Each row was made from one small tree. Brackets hold a mark, then the marks that hang from it, in the order of their numbers. Every link used is in the known rows. Write each row's tree.
Known rows:
(j160 (j212 (j34 j260 j526 j757))): .06 -.17 .16 -.08 .41 -.06 -.06 .10 .07 -.01 -.27 -.05 -.30 .45 .03 -.20 -.05 -.33 .32 -.37 -.07 -.20 .14 -.01 .33
(j389 j160): .06 -.19 -.21 .12 .14 -.23 -.08 .13 -.20 .12 -.20 -.12 -.10 .24 .09 -.19 -.01 -.09 .25 -.36 .12 -.03 .16 .00 .11
(j757 j160): -.03 -.10 -.17 .21 .23 -.17 .00 .11 -.16 .13 -.06 -.09 -.27 .21 .16 -.18 .02 .00 .20 -.35 .11 .00 .16 .01 .07
(j787 (j212 (j34 j757) j160) j526): -.14 .09 .22 .13 .18 -.17 .14 -.04 .29 .04 -.47 -.11 -.09 .38 .00 -.09 .17 -.24 .29 -.36 -.12 .06 .01 .05 -.07
(j389 j34 (j160 j212)): .17 -.45 -.16 .18 .42 -.34 .05 .16 -.19 .18 -.40 .00 -.13 .30 .00 -.27 -.04 -.07 .29 -.20 .20 .11 .29 -.03 .03
(j34 j526 j757): -.03 .02 .01 .03 .21 -.09 -.04 .25 -.09 .02 -.27 -.13 -.23 .35 .00 -.10 -.01 -.33 .24 -.34 -.10 -.11 .12 .08 .27
(j212 j34 j160): -.05 -.04 .06 -.01 .14 -.08 -.07 -.03 .07 .17 -.17 -.07 -.02 .34 .10 -.13 -.07 -.12 .29 -.32 -.08 .18 -.01 .02 .05
(j787 j260 j526): .02 -.26 -.17 -.15 .11 -.39 -.12 .24 -.07 -.28 -.17 -.27 -.29 .11 .06 -.04 -.01 -.20 .12 -.30 -.07 .03 .04 -.02 -.14
(j34 j260 j389 j526 (j757 j160)): .02 .17 .10 .19 .40 -.03 -.14 .11 -.13 .06 -.28 -.12 -.39 .36 .18 -.12 .17 -.35 .29 -.52 -.14 -.49 .22 .01 .46
(j34 j389 j526 (j757 j160)): .00 .18 .04 .34 .49 -.04 -.01 .15 -.19 .12 -.32 -.16 -.29 .40 .13 -.15 .18 -.23 .26 -.51 -.07 -.35 .21 .07 .33
(j787 (j212 j34 j160) j260 j526): -.05 -.10 .06 -.17 .01 -.15 .07 .02 .40 -.14 -.36 -.22 -.16 .23 .00 -.11 .07 -.12 .16 -.20 -.09 .18 -.03 -.02 -.27
(j160 (j212 (j34 j526))): .09 -.25 -.04 -.16 .43 -.08 .07 .14 .08 .08 -.29 -.17 -.14 .44 -.09 -.24 -.15 -.12 .22 -.24 .07 .06 .08 .02 .14
(j757 (j160 (j212 (j34 j260 j389)))): .07 -.15 .05 .23 .61 -.18 -.03 -.09 .04 .13 -.14 -.08 -.30 .37 .20 -.23 .13 -.07 .35 -.56 .09 -.23 .19 -.02 .21
(j195 j526): .03 -.24 -.23 .04 .05 -.25 -.09 .15 -.06 .05 -.14 -.12 -.12 .10 .19 -.05 -.13 -.16 .26 -.41 -.06 -.13 .01 .04 -.02
(j160 (j212 (j34 j389 j526))): .10 -.12 .05 -.01 .61 -.13 .04 .11 .11 .09 -.39 -.23 -.07 .50 -.08 -.22 -.02 -.18 .28 -.37 .01 -.15 .09 .09 .19
(j757 (j160 j212)): .03 -.20 -.24 .27 .35 -.20 .09 .11 -.15 .10 -.15 -.10 -.34 .27 .09 -.24 .01 .11 .18 -.34 .31 .03 .27 -.04 .05
(j212 (j34 j260) j160): -.03 -.04 .14 -.14 .03 -.08 -.19 -.09 .12 .11 -.13 -.04 -.14 .31 .15 -.12 -.07 -.25 .31 -.36 -.18 .03 -.01 -.06 .19
(j212 (j34 j260 j757)): -.06 -.13 .24 .03 .32 -.20 -.15 -.04 .06 .03 -.07 .03 -.23 .31 .22 -.12 .05 -.37 .42 -.52 -.21 -.12 .03 .04 .26
(j160 (j212 (j34 j260 j389 j757))): .04 -.09 .23 .25 .57 -.26 -.08 -.05 .11 .06 -.22 -.08 -.23 .41 .14 -.13 .16 -.31 .49 -.65 -.06 -.31 .15 .04 .28
(j212 (j34 j389 j757) j160): -.06 .16 .28 .32 .36 -.09 -.08 -.08 .05 .21 -.29 -.08 -.06 .43 .17 -.09 .19 -.26 .43 -.58 -.20 -.09 .04 .08 .16
(j34 j260 j389 (j757 j160)): -.03 .09 .13 .40 .39 -.21 -.14 .00 -.13 .09 -.11 -.06 -.39 .26 .28 -.10 .25 -.28 .38 -.63 -.08 -.42 .23 .01 .35
(j757 (j160 (j212 (j34 j389 j526)))): .09 -.10 -.02 .16 .72 -.02 .10 .06 -.03 .15 -.30 -.18 -.21 .50 .01 -.28 .04 .00 .23 -.42 .11 -.18 .17 .02 .17
(j389 (j34 j757)): -.01 -.19 .15 .23 .34 -.35 .02 .17 -.07 .13 -.25 .09 -.18 .27 .11 -.13 .05 -.36 .42 -.31 -.16 .08 .13 .09 .11

Write each row's tree:
.16 -.38 .04 .25 .38 -.32 -.06 .09 -.20 .12 -.38 .09 -.27 .32 .12 -.22 .08 -.31 .40 -.33 .07 -.14 .35 -.09 .23 => (j389 (j34 j260 j757) (j160 j212))
-.04 -.03 .10 .17 .53 .05 .03 .07 -.10 .15 -.20 -.03 -.27 .47 .17 -.22 .03 -.16 .26 -.38 -.10 -.10 .09 .06 .22 => (j212 (j34 j526 (j757 j160)))
.01 -.14 .04 -.34 .13 .05 .12 .17 .52 -.09 -.25 -.16 -.22 .26 -.02 -.24 -.09 -.16 .23 -.13 -.05 .06 -.07 .07 -.07 => (j787 (j212 (j34 j526)) j260)
-.01 .01 .07 -.21 .14 .08 -.06 .05 .08 .14 -.31 -.11 -.03 .45 -.01 -.16 -.14 -.20 .19 -.20 -.17 .09 -.02 -.02 .16 => (j212 (j34 j526) j160)
.19 -.46 -.10 .04 .35 -.31 -.08 .09 -.12 .13 -.34 .04 -.21 .27 .05 -.25 -.04 -.22 .33 -.22 .12 -.05 .33 -.11 .17 => (j389 (j34 j260) (j160 j212))
-.02 .11 .25 -.15 .09 .10 -.18 -.02 .06 .09 -.31 -.04 -.20 .45 .11 -.09 -.05 -.40 .29 -.34 -.31 -.13 .05 -.05 .36 => (j212 (j34 j260 j526 j757) j160)
.05 -.16 -.01 .35 .72 -.18 .10 -.02 -.02 .19 -.19 -.13 -.19 .40 .14 -.25 .12 .07 .32 -.53 .18 -.09 .16 .05 .07 => (j757 (j160 (j212 (j34 j389))))
.06 -.12 .14 .08 .39 -.10 -.04 .15 -.17 .12 -.28 .10 -.40 .33 .17 -.19 .04 -.42 .29 -.22 -.23 -.21 .26 -.04 .37 => (j389 (j34 j260 j526 (j757 j160)))
-.07 -.10 .13 .36 .51 -.12 .03 -.03 -.11 .17 -.03 .02 -.26 .36 .28 -.20 .11 -.09 .35 -.52 -.03 -.03 .10 .04 .10 => (j212 (j34 (j757 j160)))
.07 -.14 .02 .20 .53 -.20 -.07 -.02 -.06 .18 -.24 -.14 .05 .37 .13 -.22 .09 -.13 .38 -.54 .01 -.17 .05 .08 .12 => (j212 (j34 (j389 j160)))
.03 .15 .16 .02 .28 -.12 -.19 .15 -.01 .00 -.33 -.16 -.25 .35 .06 -.05 .10 -.52 .35 -.49 -.22 -.48 .14 .06 .49 => (j34 j260 j389 j526 j757)
.05 -.32 .05 -.08 .33 -.23 -.05 .00 .13 .03 -.13 -.04 -.22 .31 .07 -.19 -.09 -.17 .34 -.40 .03 -.02 .10 -.02 .16 => (j160 (j212 (j34 j260)))
.06 -.15 .19 -.11 .29 -.19 -.10 .21 -.02 .05 -.32 .07 -.29 .34 .07 -.12 -.03 -.56 .35 -.20 -.33 -.18 .16 .01 .37 => (j389 (j34 j260 j526 j757))
.00 .09 .23 -.24 .29 -.02 .05 .03 .55 .04 -.33 -.15 -.10 .35 -.05 -.21 .03 -.38 .36 -.33 -.17 -.36 -.01 .09 .27 => (j787 (j212 (j34 j260 j389 j526)))
.16 -.29 -.03 -.22 .25 -.15 -.14 .18 -.12 .12 -.37 .01 -.15 .33 .01 -.24 -.10 -.39 .27 -.11 -.17 -.18 .19 -.08 .33 => (j389 (j34 j260 j526) j160)
.06 .02 .07 .31 .31 -.24 -.24 .04 -.17 .08 -.27 -.09 -.19 .30 .21 -.11 .22 -.34 .43 -.64 -.04 -.47 .23 .00 .37 => (j34 j260 (j389 j160) j757)
.09 -.21 .07 -.30 .20 -.19 -.11 .22 .04 .06 -.28 .01 -.21 .28 -.01 -.17 -.16 -.48 .29 -.07 -.27 -.10 .10 -.01 .33 => (j389 (j34 j260 j526))
-.04 .03 .27 .35 .58 -.16 -.12 -.11 -.01 .14 -.08 -.02 -.30 .36 .31 -.14 .22 -.27 .46 -.69 -.15 -.35 .10 .03 .31 => (j212 (j34 j260 j389 (j757 j160)))
-.09 .00 .08 -.05 .09 -.18 .14 .00 .35 .02 -.41 -.17 -.01 .32 -.05 -.13 .06 -.15 .20 -.24 -.10 .12 -.01 .03 -.13 => (j787 (j212 j34 j160) j526)
.17 -.18 -.16 .17 .33 -.26 -.14 .04 -.12 .08 -.33 -.17 -.19 .29 .06 -.17 .09 -.16 .33 -.51 .21 -.34 .30 -.07 .29 => (j34 j260 (j389 (j160 j212)))
.07 -.04 .17 .18 .69 -.11 .06 .11 .06 .11 -.42 -.17 -.15 .54 -.03 -.20 .08 -.26 .36 -.50 -.02 -.23 .12 .12 .26 => (j160 (j212 (j34 j389 j526 j757)))
.06 .06 -.05 .41 .59 -.06 .08 .18 -.18 .12 -.41 -.17 -.35 .45 .05 -.21 .19 -.10 .23 -.50 .14 -.33 .33 .03 .30 => (j34 j389 j526 (j757 (j160 j212)))
.10 -.32 .07 .20 .46 -.16 -.09 -.04 -.11 .09 -.25 -.01 -.25 .40 .17 -.24 .06 -.19 .39 -.55 .12 -.17 .22 -.07 .24 => (j389 (j160 (j212 (j34 j260 j757))))
.04 .08 .04 -.21 .21 -.13 -.19 .15 .06 -.01 -.28 -.21 -.20 .31 .00 -.08 -.02 -.42 .26 -.37 -.18 -.42 .10 .03 .42 => (j34 j260 j389 j526)
